In the rows, 128 means zero.
Known rows, with every step that occurs
y > g > b: [150 133 113  80 145 170 139 103 126 114 167  98 109 149 113 117 171 121
 165 156 115 105 138  63]
b > g > y: [121 106 154 127 131 171 126 131 129 123 142  78 138 136 167 127 131 115
 135 125 110 119 120 139]
x > k > q > n > g > y: [134 104 131 157 118 181 117 127 115  81 104  26 122  97 183 130 140 105
 137  98 119  93 123 125]
q > k > x > n > g > r: [134 118 107 122 169 134 122  73 125  93 135  61 109 138 183 118  95 125
 132 102  93  77 137 178]
x > n > g: [148 122 110 173 156 156 122  99 128  64 141  76 118 109 135 127 132 127
 174 113 112 136 115 163]
r > g: [125 120  85  94 130 120 144 110 106 114 110 121  94 115 121 117 157 114
 124 146 173 148 135 132]
q > n > x > k > g > r: [128  96 113  95 129 172 122  90 138 105 128   6 119 124 161 122 106 134
  88 103 119  54 143 138]
x > k > q: [129 106 121 109 145 190 113 144 125 121  92  74 124 114 131 109 169  98
 152 108  86 102 142 120]
y > g > k > x > n > q: [129 117 101  78 146 101 132 117 137  97 140 132  86 157  90 125 105 112
 115 148  79 112 139 212]
x > n > q: [141 111 102  84 140 100 139 111 132 126 133 107 114 133  92 121 116 114
 136 138  48 130 146 167]
q > k > g: [137  98  98 118 113 136 119  99 103 110 108  38 117 129 106 132 103  90
 102 128 112 156 129 115]
r > g > y: [125 117 118 113 120 113 137 114 101 110 125  87 114 118 160 128 130 115
 113 132 150 127 122 110]
x > n > g > r: [143 116 110 131 169 137 130  77 135  93 143  52 127 121 171 120 116 137
 149  98  80  79 137 160]
y > g > k > q > n: [121  96  82  97 151 162 131 128 121  63  67  12  87 113 135 123 195  72
 142 117 120  91 144 146]
k > g > r: [134  98 116 102 134 141 132  93 131 123 134  35 130 124 140 124 102 130
 107 104  91  91 148 127]
q > k > x > n: [126 120 105 111 159  96 112  91 117  83 144  97  83 166 134 115  74 102
 125 126 140 132 120 201]
n > g: [142 120 110 162 133 183 121 120 127  91 116  98 123  99 141 125 146 119
 164 117 113 134 130 132]
g > r: [132 112 111  86 154 136 135  95 133 135 128  65 129 130 163 113 124 122
 130 109  86  79 155 132]
n > x > k: [122 124 126 103 136 203 107 123 143 108 123 103 119 132 160 111 138 129
 109 131 147  70 125 129]
b > g: [118 103 133 113 146 205 129 136 145 130 133 107 132 141 130 115 160 113
 156 136 116 140 131 173]
b > g > r: [121 102 128  90 161 174 134 103 147 139 139  68 135 144 167 113 136 128
 137 114  85  81 149 165]
y > g > k > q > n > x: [ 99 120 103  86 182 159 121 121 136  51  97  46  75 126 176 126 190 100
 132 133 116  65 131  87]
n > q: [135 109 103  74 117 129 139 133 131 152 106 125 120 124 100 119 131 105
 125 140  50 131 161 140]
k > g > y: [134 101 141 140 103 136 124 121 114 108 138  40 133 116 141 139  95 119
 109 115 117 133 120  99]
k > q > n: [123  91  90  99 132 164 129 137 119  92  69   4  93 102 141 115 178  72
 149 103 114 111 154 118]
b > g > k > x > n > q: [122 106 115  85 144 118 129 118 146 106 124 146 101 155 101 120 105 123
 116 143  69 113 137 231]
x > k > g > r: [139  98 118 103 124 168 124  95 136 125 134  33 136 125 142 122  98 134
  97 102 106  75 144 147]

Rows
[116 114 128 103 162 191 108 141 133 105  97  80 115 117 154 111 175 108
 144 111  84  82 136  95]
n > x > k > q
[121 114 113  99 125 210 107 120 140  95 109  62 107 126 168 111 147 117
 102 124 162  62 128 137]
q > n > x > k
[109 120 107  91 124 135 105 122 110 119 106 134  75 166 153 110  79  82
  98 134 162 125 141 176]
q > k > x
[126  89  92 101 124 192 121 140 120  92  70   4  96 103 140 111 176  76
 134 103 128  92 151 140]
x > k > q > n
[147 122 121 122 150 159 123  73 124  86 135 117 109 141 150 113 128 136
 161 130 106 102 121 119]
q > k > x > n > g > b
[104 119 107  90 153 158 120 117 138  75 103  52  85 121 183 120 160 108
 121 130 138  81 135  85]
q > n > x
[127 109 107  82 140  99 130 114 138 105 119 143  97 149  99 120  96 120
 113 141  73 111 140 216]
g > k > x > n > q
[127  97 141 133  99 168 114 120 123  90 129  18 121 117 161 136 101 122
  87 113 140  93 115 106]
q > n > x > k > g > y
[130 102 128 127 105 193 108 119 136  96 133  55 121 119 117 130 108 135
  91 123 144 109 119 121]
n > x > k > g
[100 114 110  89 164 160 117 125 135  74  90  43  83 115 186 119 175 100
 134 119 113  77 139  69]
k > q > n > x
[137 123 117 171 148 156 113 107 131  61 145 103  99 121 141 125 105 129
 158 112 135 131 116 188]
k > x > n > g
[137 103  99 157 128 215 117 129 124  69  81  31 106  85 153 121 173  98
 159  98 124 107 137 146]
x > k > q > n > g
[127 106 116 138 190 150 122 112 132  55  69  94 121 110 138 123 184 112
 173 108  58  98 122 155]
x > n > g > k > q
[101 115 108 100 131 137 120 120 130  76  89 188  73 153 138 116 106 121
  90 141 198  99 127 221]
r > g > k > x
[155 119 124 131 151 165 132  78 134  89 142 108 127 124 139 115 151 149
 179 129  93 105 122  98]
x > n > g > b
[133 113  79  65 134 106 127 101  99 149  84  97 111 147 129 116 123  67
 112 147  60 135 151 135]
n > q > k
[141  99 127  96 111 201 123  92 136  99 125  63 118 126 130 117 138 145
 117 131 128  79 127  78]
q > n > x > k > g > b
[133 120 132 160 138 128 113 100 110  78 142  69 112 131 184 132  91 113
 131 112 118 117 109 149]
q > k > x > n > g > y
[109 108 114 130 127 172 111 125 141  57  80 152  78 140 153 119 107 115
 102 125 181  85 127 229]
q > n > g > k > x
[133 111 107 151 159 162 128  97 140  53  69 138 132 117 143 128 163 127
 142 130 118  92 115 191]
n > g > k
[146 100 114  79 118 148 133  82 117 131 115  86 125 137 111 119 125 122
 123 143  73 118 138  74]
n > q > k > g > b
[ 92 107 117  92 181 177 119 120 145  59  79  60  89 125 188 120 191 108
 133 126 110  65 128 107]
b > g > k > q > n > x
[121 110  88 102 155 120 143  91 125  70  65 154 112 127 129 123 171 123
 112 151 154 101 119 193]
r > g > k
[ 94 112 100  86 173 146 125 112 132  52  73  62  76 116 185 121 189 108
 123 130 130  67 129  93]
r > g > k > q > n > x
[148 105 117 121 130 215 126 100 129  92 101  73 118 109 151 111 178 130
 166 116 105  79 135  95]
x > k > q > n > g > b
[131 112 109  81 131 103 130 123 134 120 136 128  94 146  97 118  90 115
 118 137  73 126 145 195]
k > x > n > q
[137  99 126 122 116 102 123  99 104 107 133  31 125 132 139 139  81 104
  98 123  84 132 118 119]
x > n > q > k > g > y
[121 102 115 107 176 145 126 126 129  85  58 105 125 118 134 119 190 100
 156 117  61  97 134 134]
g > k > q
[110 117 103  74 116 130 110 128 112 132 100 148  74 166 140 111  75  81
  88 139 131 125 151 185]
n > q > k > x
[136 129  99  78 164 142 137 101 128 119 170  44 110 146 145 123 139 110
 136 125 102  83 154 122]
y > g > r
[135 102 102 121 148 187 125  97 132  97 102  17 119 105 185 116 145 119
 135  87  92  54 151 154]
x > k > q > n > g > r
